What can hang from each mark
C: F J T
M: B C
T: K Y
J: C E K
Y: M
F: E K
E: J T
K: T

Every row comes from one small tree of marks. The marks that hang from a mark follow it in brackets, in alphabetical order. Every link used is in the known rows. Which tree was each row made from?
Known rows
F(K(T(Y(M)))): [-2.90  3.14  0.49  0.15  4.96 -1.51  1.47  2.87 -0.60  2.58 -1.72  2.98
  2.50 -0.53  0.32 -2.12 -0.12 -3.01 -0.24  2.68 -0.66 -4.91  0.83  0.27
  0.10]
T(K Y(M(C(F)))): [ 2.75  1.29 -0.48  0.34  2.65 -2.10 -0.90  2.23 -1.08 -0.39 -1.73 -1.36
 -3.11 -2.75 -0.31  3.93 -0.38  1.82 -0.48 -3.28  1.77  0.90 -1.70 -0.19
 -2.73]
T(Y(M(C))): [ 2.75  3.24 -1.63 -1.82  2.39 -2.57  0.37  1.27  1.34 -0.62 -0.41  2.56
 -0.65 -0.32  3.26  0.08  1.89  1.59  2.40 -0.72  1.01  1.26  0.28  1.65
 -0.82]
J(E K): [-1.63 -3.48  2.08  0.12  1.50  0.56 -1.19 -3.91  0.31 -0.94  0.14 -1.94
  1.51  0.27 -1.34  0.95 -1.63  1.32  3.32 -1.01  0.41  2.86 -2.51  0.69
 -0.10]
J(C(T(Y)) E K): [-1.96 -2.81 -0.30 -0.47  1.61  1.76 -4.60 -0.04  1.39 -1.42  2.76 -1.62
  3.06  0.04 -2.21  5.53  1.72  0.33 -2.08  4.36  5.55  2.35  0.53  1.15
  1.20]
Y(M(C)): [ 3.16  1.62 -0.13 -0.39  0.34 -1.73  1.43 -0.45  1.09 -0.64 -2.31  1.40
 -2.31  1.10  3.24 -1.09  1.24  3.30  3.67 -2.68 -1.77  0.00 -0.92  2.50
 -1.60]
M(C): [ 1.56 -0.42  1.20 -0.45 -1.32 -1.38  0.99 -0.41  1.75  0.45 -1.20  0.14
 -1.75  1.69  1.85 -1.18  0.22  2.60  2.12 -2.15 -2.45  1.84 -0.50  0.58
 -0.42]
K(T(Y(M))): [-0.50  3.95  0.25 -0.88  4.55  0.08 -0.58  1.34 -0.10  0.12 -0.65  2.79
  1.12 -0.75  1.28 -2.40  0.24 -2.73  1.45  0.99  1.05 -2.98  2.98  1.94
  0.79]
F(E(J(C))): [-0.80  2.25 -0.46 -0.30 -1.04 -1.39  0.99 -0.65 -0.53 -2.90  2.41  2.42
  0.32  1.72 -2.89 -4.67  1.64 -0.53 -0.48  1.37 -0.05 -1.48 -0.08  0.02
  2.09]
K(T(Y(M(B C)))): [ 2.54  5.75 -3.56 -1.38 -0.03  0.35 -1.36  4.01 -0.93  0.40 -2.38  5.64
  1.09 -1.84  3.86 -2.07  0.50  0.14  1.90  1.05  1.87  0.47  3.94  1.11
  0.07]
C(F(E K) J): [-4.71 -3.03  2.93  2.95 -1.78 -3.31  7.18 -0.89 -0.59  2.18 -1.33 -1.29
  1.11  2.38 -3.10 -0.72 -2.10  0.07 -2.39 -2.84 -4.29 -1.82 -3.24 -5.10
 -3.42]
M(B C): [ 2.65  0.78 -1.34 -1.36 -3.53 -0.67  0.19  0.85  0.40  0.22 -1.31  2.25
 -0.19  1.03  3.78 -2.28 -0.78  3.58  3.28 -2.62 -2.05  3.31  2.02  0.03
 -1.44]
Y(M(B C(J(E)))): [ 2.25  0.98 -1.25  1.06 -3.70  2.10  1.52 -0.70 -0.71 -0.25 -4.57  3.83
 -0.33 -0.71  3.30  1.42  2.58  2.98  5.44 -2.85 -0.27  4.72 -0.78  1.67
 -2.18]
C(J): [-1.27 -2.06  4.57 -0.12  0.40  1.47  2.28 -3.04  2.57  0.66 -0.40  0.04
 -0.56  0.87  0.35 -0.86  0.03  1.32  1.69 -2.43 -3.77  0.95 -0.28  0.17
 -1.67]
E(J(C(F) K(T))): [-0.40 -1.49  2.80  0.95  1.36  0.56 -3.67 -1.47 -0.85 -0.94  0.33 -2.03
 -1.13 -0.95 -5.95 -0.32 -2.79  2.25 -5.15  3.39  1.86  0.08 -1.26 -1.96
 -0.97]
F(E K): [-4.19  0.02  0.61  0.84 -0.11 -3.77  5.55  0.36 -0.50  1.19  0.05  0.68
  2.43  3.17 -0.71 -4.53 -1.36 -1.22  0.93 -1.21 -4.26 -3.66 -1.71 -2.35
  0.32]
F(K(T(Y(M(C))))): [-1.08  3.99 -0.97  0.40  2.81 -2.13  1.45  4.56 -0.31  2.69 -3.63  3.57
  0.73 -1.13  1.23 -0.60  0.57 -0.96 -1.19  3.39 -0.84 -2.88 -0.78 -0.67
 -0.17]
F(E): [-1.72  0.61  0.78  0.00 -0.78 -1.92  3.68 -1.14  0.22 -0.92  0.98  0.68
  1.36  2.87  0.14 -4.60 -0.87 -1.25  2.48 -2.80 -2.05 -2.07  0.62 -0.12
  0.92]
E(J): [ 1.58 -0.23  1.37 -0.45  0.34 -1.16 -0.35 -2.32 -1.08 -0.80  1.21  0.34
  0.08 -0.33 -0.63 -4.03 -0.24  0.03  1.80 -0.18 -0.76  0.66 -0.11  0.67
  0.91]
T(K Y(M)): [ 0.28  2.44  1.11 -1.15  5.60  0.21 -1.58  0.96 -0.27 -0.86  0.50  0.53
 -0.32 -2.94  0.52  0.60  0.40 -0.94  2.06 -1.70  0.86 -2.03  0.43  2.35
 -0.28]
K(T): [-1.58  0.41  2.81  0.42  1.00  1.71 -0.14 -0.46  0.57  0.84 -1.58  0.47
  0.20  1.19 -0.32 -4.23 -1.41 -1.64  0.84 -0.48 -2.39 -2.57  2.27  0.92
  0.95]
C(F J(E) T): [-0.56 -6.53  2.32  3.70 -3.33  1.55  0.99 -2.77 -1.11  0.72 -2.24 -3.71
  0.60  0.93 -2.13  4.44  0.84 -0.68 -0.67 -2.76  1.28  2.13 -0.77 -0.57
 -1.64]
M(B C(F)): [ 3.26 -0.91 -1.55 -0.09 -4.26 -2.31  0.41  0.39 -1.22  0.25 -1.71  0.03
 -1.19  1.66  2.40 -0.13 -2.02  4.44  1.46 -5.13 -0.99  4.21  1.46 -1.51
 -3.13]
E(J(K) T): [ 0.29 -2.39  1.07 -1.38  0.03  0.74 -1.24 -4.50  1.00 -0.45  4.04 -3.27
 -1.11 -0.45 -1.78 -1.98 -2.91 -0.07 -1.67  3.92 -1.21  0.86 -3.24 -1.24
  1.66]
T(K Y): [-1.29  0.42  2.16 -1.03  3.96  0.37 -1.87  1.10  0.37  0.19  1.56 -0.47
  0.07 -2.28 -1.12  0.55 -0.80 -1.46  0.61 -1.05  0.03 -0.22  0.82  0.32
  0.38]
E(T): [-1.20 -1.48  1.00 -1.28 -0.76  0.77  2.01 -3.04  2.02  0.18  2.06 -1.87
 -1.62  3.23  0.69 -2.56 -0.88 -1.23  0.82 -0.78 -3.64 -1.13  0.45  0.26
  2.07]
Y(M(B)): [ 2.39  1.84 -0.86 -1.26  0.25 -0.59  0.49 -1.24 -0.53 -1.05 -0.65  2.51
  0.82  1.05  4.67 -3.51 -0.56  2.19  5.71 -4.00 -1.41 -0.35  3.22  2.89
 -1.69]
E(T(K Y)): [-2.37  0.24  0.79 -1.80  2.03  2.05 -1.20 -0.05  1.38  0.32  3.15 -2.16
 -1.69 -0.77 -1.27  0.86 -0.71 -3.82 -1.61  1.18 -1.15 -0.86  0.07 -0.68
  2.72]

Which tree is each row?
[-3.35 -1.12  0.22 -0.44 -1.55  2.50  0.18 -2.43  1.67 -1.64  0.64 -0.61
 -1.95  4.40 -2.04  0.95  2.71 -1.29  0.47  0.73 -1.00  0.89 -0.12  1.54
  3.82]  J(C E(T))
[-3.93  1.78 -3.03 -0.74 -0.90 -3.17  3.89  0.81 -1.55  0.81  4.19  0.93
  2.62  0.46 -2.45 -4.39 -0.29 -6.01 -3.46  5.49 -0.85 -2.59 -2.22 -4.98
  4.19]  F(E(J T(Y)) K)
[ 2.01  0.51 -1.34 -0.81  2.26 -1.27 -0.67  0.81  0.56 -0.38  1.64  0.21
  2.21 -0.28  2.87  0.71  1.56 -1.43  1.08  0.25  2.80 -2.57  3.03  2.94
 -0.18]  C(T(Y(M)))
[ 1.79  2.56 -3.31 -1.90  0.40  0.49 -2.85  2.62  0.69 -1.68  2.03  3.21
  2.71  0.35  3.83  0.94  2.97  1.28  0.25  1.13  3.85 -0.86  6.42  3.32
 -0.44]  J(C(T(Y(M(B)))))
[-2.91  0.35  0.30  0.31 -1.54  2.31  2.74 -0.87 -0.13 -0.53  1.82 -2.17
 -1.64  1.59 -2.26 -2.47 -1.52 -4.14 -1.18 -0.95 -3.64 -4.14 -1.69 -1.52
  3.17]  F(E(T(K)))
[ 1.53  0.35  1.86 -1.12  3.14  0.17 -0.11 -0.79  3.76  0.21 -0.01  1.17
 -0.57 -2.86  1.59  3.98  0.21  4.13  0.03  1.93  0.77  3.33 -3.44 -0.49
 -3.89]  T(Y(M(C(J(K)))))
[ 2.69  1.61 -3.42 -1.42  0.08 -0.39 -1.83  1.85 -0.58 -0.54  1.87  2.06
  3.88 -0.78  5.24 -0.34  0.90 -0.57  2.17 -0.31  3.38 -0.81  5.28  2.65
 -0.42]  C(T(Y(M(B))))
[-2.13  0.75 -0.64  0.84 -0.93 -3.87  4.08 -0.17 -2.62  0.70  0.66  1.27
  2.58  0.67 -2.42 -6.10 -0.86 -2.16 -0.51  1.56 -2.38 -3.01 -2.89 -2.75
  1.36]  F(E(J) K)
[ 4.33  2.67 -2.45 -1.24 -2.02 -0.83  0.70  0.72 -0.23 -0.55 -2.18  3.33
 -0.57  0.42  5.64 -2.13  0.25  4.01  4.68 -3.22 -1.18  1.64  1.61  2.33
 -2.15]  Y(M(B C))
[-3.28 -0.22 -0.92  0.41 -0.35 -0.60  2.24  0.49 -1.05 -0.50  3.08 -3.62
 -1.13  0.25 -3.76  0.86 -2.23 -4.90 -3.96 -1.12 -0.04 -2.05 -1.12 -4.27
  1.80]  C(F(E(T(K Y))))
[ 3.88  0.22 -0.44  1.82 -0.91  1.51 -1.44  1.58  0.00  0.52 -2.68 -1.67
 -2.31 -1.63  1.88  2.42  1.54  1.19 -0.43 -1.12 -0.30 -2.68 -1.17  2.99
 -0.85]  Y(M(C(T(K))))
[ 1.62  3.33 -2.36 -2.53  2.35 -1.46 -0.44  0.91 -0.44 -0.92  1.49  3.88
  2.59 -0.64  4.65 -2.14  0.18  0.60  4.92 -2.18  1.62  0.76  4.47  2.17
 -1.00]  T(Y(M(B)))
[-4.27 -0.89  1.19  0.68 -0.65  4.71 -1.62 -1.35  0.69 -1.21  0.01 -1.88
 -3.31  2.06 -4.15  3.02  2.11 -1.78 -0.66  0.29 -1.27 -0.30 -1.48  1.48
  3.70]  J(C E(T(K)))
[-5.57 -2.11  1.85  3.17 -0.09 -0.38  0.91  1.10 -2.36  1.47 -4.59 -0.12
 -0.05  2.93 -5.67  1.49  0.03 -0.75 -2.53  0.33 -0.78 -1.55 -0.69 -1.91
  0.17]  J(C(F(K(T))) E)
[ 2.09 -1.98  0.54  1.50 -2.42  2.00 -1.96  1.84  0.48  1.25 -1.57 -2.86
 -1.85 -1.25  0.10  2.26  0.49  0.80 -2.02 -0.30 -1.00 -0.87 -1.06  1.02
  0.17]  M(C(T(K)))
[ 0.57 -3.65 -0.32  0.18  0.26 -2.24 -0.63  0.62 -0.51  0.48  2.23 -3.01
  1.77  0.28 -0.06  2.39 -0.91 -1.25 -2.06 -1.30  3.14  0.19  2.98 -1.06
 -1.16]  C(F T(Y))
[-0.87 -8.11  3.36  3.15 -2.02  2.09 -0.77 -4.13 -0.18  0.72 -0.89 -5.64
  1.12 -0.56 -3.15  6.33 -1.73  1.59 -1.91 -0.82  2.25  3.36 -3.04 -1.59
 -3.18]  C(F J(E K) T)
[ 1.66  2.22  0.93 -1.10  1.45 -0.37  1.68  0.59  2.60  0.27 -0.95  3.09
 -1.31 -1.52  2.50  2.16  2.71  2.11  1.33 -0.28  0.18  2.52 -0.94  0.60
 -2.13]  T(Y(M(C(J))))
[ 2.11 -2.08 -0.60  1.50 -1.30 -0.83 -2.64  3.33 -0.81  1.18  0.02 -3.80
 -1.10 -2.52 -0.89  5.58 -0.59  0.12 -4.40 -0.87  2.77  1.34 -0.11 -1.82
 -1.49]  M(C(F T(K Y)))
[-5.61 -3.95  3.69  4.38 -1.04  1.25  3.13 -0.67 -2.42  3.55 -5.79 -0.72
  0.90  0.84 -4.88  2.06 -1.05 -1.99 -1.94 -0.70 -2.35 -0.38 -2.65 -3.33
 -1.57]  C(F(K(T)) J(E))
[ 0.51 -1.72 -1.67  0.95 -3.78 -4.33  2.56  1.84 -1.79  2.49 -3.03  0.19
  0.16  1.55  1.53 -0.23 -2.74  3.95 -0.15 -3.22 -3.25  2.39 -0.61 -3.67
 -3.89]  M(B C(F(K)))
[ 0.20 -1.04  2.39 -1.36  1.96  0.06 -3.34 -2.67  1.50 -2.52  2.77 -1.02
 -0.65 -0.48 -3.05 -0.98 -0.56  3.99 -1.61  3.31  0.84  1.68 -1.73  0.42
 -0.08]  E(J(C K))
[-3.96  1.87 -0.72 -1.10  0.20  1.12  1.52  0.87  0.49 -0.55  3.93 -1.07
 -0.35  0.21 -2.06 -1.12 -0.75 -5.60 -2.06  0.99 -0.97 -2.78 -0.61 -2.26
  3.73]  F(E(T(K Y)))
[ 2.42  0.57 -2.73 -0.57 -2.88  1.63 -4.03  4.56 -0.77  1.42  0.34  0.46
  1.26 -3.43  2.53  2.72  0.04  0.10 -1.76  0.78  2.42  2.30  2.70 -0.06
  0.02]  M(B C(T(K Y)))
[-0.97  0.42  2.97 -0.60  2.17  2.53 -4.24 -1.07  0.83 -1.12  0.76  0.09
 -0.42 -1.39 -4.34 -2.06 -1.50  1.40 -3.48  5.81  1.03 -0.71 -0.71 -0.20
  1.07]  E(J(C K(T)))
[ 3.39 -2.69  1.90  1.25 -1.30  1.98 -0.27 -1.62  3.07  0.87 -1.46 -1.64
 -0.68 -1.47  2.28  4.15  0.50  4.58 -1.46  1.71 -0.22  0.46 -3.38  1.22
 -3.73]  Y(M(C(J(K) T)))
[ 0.70  4.74 -1.95 -1.46  2.38  0.89 -1.55  2.34 -1.25  0.19 -0.50  4.80
  2.70 -1.38  3.46 -3.38 -0.46 -1.92  2.80  0.26  1.59 -1.35  5.48  1.66
  0.39]  K(T(Y(M(B))))
[-2.31  1.05  0.14  1.40  4.33 -3.34  2.04  2.63 -2.20  2.52 -2.58  0.59
  1.50 -0.38 -1.16 -0.20 -1.85 -2.06 -1.73  0.39  0.20 -3.88  0.52 -1.75
 -1.93]  C(F(K(T(Y(M)))))
[ 3.36  1.91 -0.02 -0.41 -2.60  1.09  1.70  0.04  0.91  0.18 -3.17  3.73
 -1.19 -0.49  4.89 -0.21  1.24  4.42  3.52 -2.64 -2.31  2.88  0.39  1.17
 -3.56]  Y(M(B C(J)))
[ 4.36 -0.03 -1.55  0.79 -1.74 -0.70  0.43  0.43  0.68 -0.01 -1.85 -0.50
 -1.00  0.77  3.78  0.82  2.11  1.95  1.11 -0.90  0.28 -1.40  0.24  3.10
 -0.74]  Y(M(C(T)))
[ 4.08 -2.86  0.73  2.81 -3.52 -0.26  1.94 -0.70  0.75  0.78 -3.08 -2.09
 -2.36  0.24  1.45  4.64  1.47  3.37 -1.89 -2.52  0.06  0.45 -1.61  0.11
 -4.40]  Y(M(C(F J T)))
[-2.49 -1.99  2.25  1.38  1.89  3.07 -2.30 -2.41 -0.55  0.57 -2.14 -1.22
  1.62 -0.18 -2.70 -0.19 -2.44 -0.99  1.43  1.46  0.82  0.39 -1.25  0.54
  1.25]  J(E K(T))
[ 2.44 -0.65 -1.81 -0.78 -1.38 -1.13 -1.37  2.27  1.62  1.03  1.20 -0.29
  1.23 -0.07  2.44  1.99  1.52 -0.04 -1.19  1.68  2.31  1.55  1.96  0.16
  0.58]  M(C(T(Y)))
[-0.42 -0.86 -0.04 -2.97  2.10  0.18 -2.23 -2.77  1.08 -0.45  5.91 -1.90
  0.48 -2.20 -1.69 -0.47 -2.02 -1.69 -2.41  5.90  2.01  2.17 -1.87 -2.25
  2.24]  E(J(K) T(Y))
[ 3.03  0.24 -2.03  1.48 -4.27 -4.32  2.49 -0.05 -2.59 -1.32 -0.24 -0.21
 -1.06  0.35 -2.05 -2.73 -0.80  0.89 -1.27 -1.66  0.49  1.62 -2.73 -3.38
 -0.23]  M(C(F(E(J))))
[ 1.28  3.50 -1.32 -1.73  3.44  0.69 -2.54  2.00 -1.43 -0.78  0.50  2.43
  1.12 -3.24  2.68 -0.20 -0.22 -0.13  3.32 -2.16  1.19 -0.47  2.83  2.04
 -0.97]  T(K Y(M(B)))
[-1.66 -2.25  0.80  0.78 -4.68  3.51  2.52 -2.56  1.94  0.85 -2.02 -0.77
 -2.95  1.84 -0.51  2.54  2.28 -0.63  0.34  0.48 -2.67  4.14 -3.69 -1.15
  1.69]  M(C(J(E(T))))
[-0.34  0.56 -0.59  2.12 -2.30  1.90 -2.31  1.41 -1.78 -2.09  2.00 -0.79
  0.44 -1.22 -4.48 -1.02  1.71 -2.08 -4.59  3.03  1.81 -3.88 -0.43  0.23
  2.66]  F(E(J(C(T(K)))))
[-0.19  1.84 -1.17 -2.45  2.68 -0.43  1.58 -1.41  1.83 -0.51  2.72  0.35
 -0.88  0.98  2.28 -0.85  0.90 -2.16  1.22  0.53 -0.20 -1.55  1.22  1.43
  1.69]  E(T(Y(M)))
[-2.72 -3.85  1.07 -0.38 -0.10  2.34 -0.19 -5.01  1.16 -0.52  1.35 -3.56
 -0.39  1.90 -1.73  1.34 -1.67 -0.84  1.11  1.21 -0.80  1.94 -3.07 -0.26
  1.96]  J(E(T) K)
[-3.47 -0.43 -0.23 -0.53  1.54  3.20 -1.52 -0.42 -0.44 -0.19  1.40 -2.02
 -0.68 -0.80 -2.49  2.77  0.71 -5.26  0.01  1.06  0.91  0.98 -1.12 -0.03
  3.96]  J(E(T(K Y)))
[ 0.98 -1.18  1.46  0.23 -0.10 -2.21 -1.07 -1.48 -0.90 -1.93  0.97 -0.98
 -2.00  1.02 -3.55 -0.78  0.31  2.30 -1.76 -0.89  1.06  1.25  0.22 -0.42
 -0.97]  E(J(C(F)))
[ 3.97 -0.11 -0.41  1.14 -0.30 -3.51  2.03 -0.47 -0.35 -0.51 -2.84 -0.75
 -2.96  1.43  1.80  0.80 -0.12  4.06  1.77 -4.90 -0.86  0.97 -1.57  0.69
 -3.38]  Y(M(C(F)))
[-1.52 -1.73  1.36  1.22  0.35 -4.00  0.84 -0.07 -1.73  0.23 -0.28 -0.74
 -0.67  1.46 -4.47 -0.66 -0.45  2.50 -3.90  0.92 -1.17 -0.40 -1.96 -2.49
 -1.46]  E(J(C(F(K))))
[-0.62  1.08 -1.58 -0.29 -3.19 -0.38  3.01 -2.52 -0.87 -1.54  3.47 -0.12
 -0.30  1.96 -1.69 -5.94 -0.45 -4.03 -0.89  2.16 -1.42 -2.38 -1.60 -1.89
  4.35]  F(E(J T))
[-4.77  0.58 -0.21 -0.82  1.56  3.93 -2.65  0.46  0.78 -1.47  1.86 -0.85
 -1.77  0.28 -3.97  4.21  2.71 -3.41 -1.80  2.25  1.36  0.88 -0.26  0.64
  4.25]  J(C E(T(K Y)))
[-0.51  0.96 -0.15 -1.73  1.45  2.11 -2.48 -0.35 -0.72 -0.20  4.05 -1.40
 -1.37 -3.09 -2.71 -0.69 -0.30 -4.38 -2.90  3.68  0.82 -0.24 -1.31 -1.47
  3.69]  E(J T(K Y))
[ 3.48 -0.85 -2.81 -0.12 -5.72  0.50 -0.96  1.56  0.15  1.07 -0.73  0.63
  0.83  0.60  4.34 -0.50  0.01  2.47  0.92 -0.86 -0.33  2.00  2.95  0.64
 -0.65]  M(B C(T))
[ 5.40  0.97 -3.60  0.05 -3.94 -0.11 -0.66  1.70 -0.45 -0.11 -1.71  1.63
  0.88  0.43  6.08 -0.43  1.18  3.07  2.17 -1.65  0.69  0.03  2.88  2.68
 -1.25]  Y(M(B C(T)))
[-4.47  0.49  1.60 -0.47  3.85  2.90 -4.44  0.54  1.03 -0.96  0.44  0.98
  2.09 -0.66 -4.16  2.65  0.30 -0.93 -1.39  4.86  4.21  1.45  0.46  0.32
  1.95]  J(C E K(T(Y)))
[ 2.33  1.72 -2.64 -0.66  1.25  1.81 -3.49  2.97 -1.89 -0.19  0.91  1.00
  2.63 -3.51  3.36  1.65  0.57 -1.13  0.88 -0.40  3.09 -1.92  3.95  2.47
 -0.50]  C(T(K Y(M(B))))
